What can hang from each mark
K104: K955
K207: K129 K966
K985: K129 K688
K130: K104 K129 K661 K688 K966
K966: K130
K955: K104 K687
K688: K130 K985
K7: K129 K687
K687: K7

In the rows, 100 means zero.
Known rows, with every way that one mark hangs from another
K966(K130(K104)): 107 116 110 105 103 103  84  95  96 102  88 124  93  91  94 108  82  98 116 102 124 119 131 106 101 115 115 101  67
K966(K130(K104 K688(K985))): 108 122 111 103 103 102  83  86  91  94  85 126 106  91  95 114  86  93 125  99 125 112 131 107 102 105 120 108  67
K130(K104(K955) K661 K688(K985(K129))): 107 125 110 104 102 111  84  75  82  89  89 124 112  95  90 117  78  92 134 104 124 105 136 115  91  99 135 107  66
K207(K129 K966(K130)): 108 115 108 114  99 107  92  92  78  83 110 114  84  93  89  95  76 106 111 101 128 117 125 108 101 109 104 119  68
K985(K129 K688(K130)): 103 112 119 119  98 105  92  64  85  87 114 107  88  87 110 107  77 105 112  95 135 114 125 122  97  90 131 115  64
K688(K985(K129)): 106 110 112 115 100 110  96  78  87  83 105 122  87  90  99 108  73 108 110  91 120 112 116 113 101  94 125 114  63
K104(K955(K687)): 103 119 107 111 103 111  84  90  90 100 102 127  94  95 102 102  77  95 108 103 120 112 118 108 101 107 113 106  88
K687(K7(K129)): 114 116 120 103 103 111  96  90  76 107 102 110  83  84  85 107  76  98 123  97 123 121 124 117  97 101 119 109  75
K985(K129 K688(K130(K104 K661 K966))): 104 113 120 118  97 107  88  69  90  95 106 113  98  85  98 110  77 106 121 100 140 118 139 121  92  94 139 113  49
K207(K129 K966(K130(K104 K688))): 107 121 109 110  99 108  88  88  78  79 100 114  93  92  89  98  81 100 122 104 130 112 130 110 102 111 113 118  63
K985(K129 K688): 106 109 116 115 102 106  94  66  84  88 114 110  78  89 107 110  73 110 117  96 128 111 120 117  96  94 124 113  67
K688(K130(K966) K985(K129)): 102 110 119 124  93 111  93  82  93  88 106 123 101  87  94 105  76 106 102  89 132 123 129 117 101  92 135 117  50
K207(K966(K130(K104 K129 K661 K688(K985)))): 115 118 105 103  95 110  91  84  89  87 100 121 104  87  82 105  84  91 130  96 132 112 137 110  96  98 121 118  53
K688(K130(K104 K661 K966) K985(K129)): 104 115 118 119  94 113  89  81  94  92  96 126 111  86  88 107  78 102 114  95 135 121 139 118  95  94 144 114  40
K7(K129 K687): 126 112 112 109 111 111  95  85  82  99 101 102  90  82  89 106  87  92 113  97 122 125 114 116 102 102 116 111  79
K688(K130(K104 K129)): 100 117 115 112  95 114  88  86  96  90  94 114 103  86  93 100  81  86 110  95 131 118 130 121 100 105 137 107  55
K130(K104(K955) K129 K661 K688(K985) K966): 104 123 107 108 100 114  81  85  92  99  85 129 121  90  71 116  78  89 134 101 129 119 146 114  90 104 138 110  53
K955(K104 K687(K7(K129))): 117 119 114 103 104 114  96  86  87  96  96 124  96  86 103 101  84  96 127 101 124 105 117 115 107  99 131 112  65
K687(K7): 108 117 126 100  96 110  93  95  80 103 105 117  83  82  91 104  74 100 115  99 122 117 125 109  96 103 118 111  69
K130(K104(K955(K687))): 100 122 109 107 103 114  81  91  92  99  88 131  96  94  99 104  80  96 112 106 118 111 121 110 102 113 124 102  73
K985(K129 K688(K130(K104 K661))): 105 115 118 115  98 107  89  64  85  90 107 109  96  86 105 109  78 101 121 100 138 111 134 122  93  91 138 112  56
K104(K955(K687(K7(K129)))): 109 121 111 108 105 111  89  90  81 109 101 123  93  91  94 106  78  96 115 101 121 117 121 114 100 106 114 108  88
K966(K130(K104(K955))): 103 118 108 105 104 103  80  98  92 107  84 129  96  96  91 111  81  99 113 105 121 122 133 107  98 119 111  98  74
K688(K130 K985(K129)): 103 113 117 119  95 110  94  76  88  82 106 118  99  88 102 105  78 101 103  88 129 115 122 119 101  89 133 116  59

Rows
 93 120 115 116  97 111  81  79  88 100  97 119 102  88  94 109  81  99 111  99 132 122 136 118  95 101 135 110  58 | K985(K688(K130(K104(K955) K129 K966)))
116 111 105 107  95 108  94  91  92  95 112 116  92  88  82  99  78  95 121  96 132 118 133 108  94 101 110 116  60 | K207(K966(K130(K129 K661)))
112 123 115  97 101 110  81  81  88  93  93 114 108  90  92 107  81  80 139 108 128 102 136 109  92 101 134 106  66 | K130(K104 K661 K688)
108 110 114 112  99 109  89  87  99  94 104 113 100  86  81 105  75  86 125  95 131 121 133 114  98 104 127 112  60 | K130(K129 K688 K966)
104 123 107 110 100 109  85  90  75  82  96 118  95  95  86 100  80 101 120 106 127 114 132 111  99 114 110 115  69 | K207(K129 K966(K130(K104(K955) K688)))
103 120 111 117  95 114  82  90 101 106  95 123 117  87  83 102  80  86 115 101 138 124 143 118  95 107 137 108  54 | K688(K130(K104(K955(K687)) K129 K661 K966))
 96 119 112 113  96 114  85  89  92  95  91 118 105  90  90 103  80  88 106  98 128 121 132 121  98 109 134 103  63 | K688(K130(K104(K955) K129))
104 115 114 110  99 112  85  87 101  94  89 118 104  84  78 107  78  87 129  99 130 120 137 116  99 111 138 108  48 | K130(K104 K129 K688 K966)
105 122 115 107 100 111  86  93  84 106 102 128  93  90  98 104  77  97 110 103 121 115 121 109  99 107 113 109  84 | K104(K955(K687(K7)))
 98 122 114 114  97 110  81  78  88 103  99 117 107  88  91 110  80  95 118 102 136 120 142 117  90  98 136 110  58 | K985(K688(K130(K104(K955) K129 K661 K966)))
 99 125 106 106 101 114  85  79  86  86  82 125 110  93  86 115  81  88 124  97 120 110 129 118  98 105 135 108  65 | K130(K104(K955) K129 K688(K985))
107 110 120 120  97 105  90  68  88  96 116 109  95  85 100 108  75 105 118  97 141 119 136 119  92  89 133 116  56 | K985(K129 K688(K130(K661 K966)))
112 122 108 107  99 108  87  87  77  82 102 113  98  92  86  99  80  96 129 106 133 110 136 109  96 108 113 118  63 | K207(K129 K966(K130(K104 K661 K688)))
102 122 115 109  97 109  85  71  86  95 103 110 104  86 100 108  82  90 122 100 136 111 134 118  93  92 137 113  60 | K985(K688(K130(K104 K129 K661)))
106 119 112 104 100 112  88  80  94  85  90 112 102  87  89 107  80  81 131  98 126 110 129 118 100 107 136 107  60 | K130(K104 K129 K688)
116 112 112 109  98 108  88  84  98 100 108 110 108  86  76 106  74  81 137  99 137 118 142 112  90  99 129 113  60 | K130(K129 K661 K688 K966)
102 120 114 116  93 115  87  86  96  95  93 126 118  85  82 106  81  92 115  93 135 122 140 117  95  95 144 115  41 | K688(K130(K104 K129 K661 K966) K985)
108 115 106 108 102 104  88  93 100 101  88 120  96  89  88 109  80  94 118  98 128 123 132 113 101 116 117 103  61 | K966(K130(K104 K129))
114 115 111 109 103  98  90  80  91  91 100 119 100  91  98 113  81  96 122  94 128 114 128 110 101 100 114 112  72 | K966(K130(K688(K985(K129))))
104 117 120 111  94 112  80  93  96 104  96 120 109  86  87 101  80  89 115 103 135 121 142 112  93 103 137 107  51 | K688(K130(K104 K661 K966))
100 118 116 113  97 108  88  71  85  92 110 108  96  86 104 105  81  94 112  95 133 114 126 117  97  91 130 115  68 | K985(K688(K130(K129)))
113 108 110 113  98 111  90  92 101 105 109 115  98  86  75 103  70  91 124  98 134 125 138 111  90 104 124 111  55 | K130(K129 K661 K966)
104 122 110 105 100 113  89  76  90  80  87 120 107  87  90 111  82  86 129  94 124 108 126 118 101  99 139 113  56 | K130(K104 K129 K688(K985))
102 128 104 109 102 114  86  76  91  85  85 128 115  91  93 112  84  85 126  97 123 107 124 119 103 102 135 112  66 | K130(K104(K955(K687)) K129 K688(K985))
111 124 108 102 100 113  88  75  90  85  91 117 116  87  85 112  81  80 140  98 130 105 135 116  94  94 140 114  55 | K130(K104 K129 K661 K688(K985))
109 112 110 110  99 115  87  93 103 105  93 121 102  85  72 105  73  93 127 102 132 124 142 113  91 111 135 107  43 | K130(K104 K129 K661 K966)
111 117 113 106  99 112  84  85 100  99  93 116 113  85  74 108  77  81 141 103 136 117 146 114  91 106 139 109  48 | K130(K104 K129 K661 K688 K966)
110 126 107 100 104 101  79  87  87 102  85 128 115  95  89 118  85  90 131 105 126 112 141 107  93 106 118 104  73 | K966(K130(K104(K955) K661 K688(K985)))
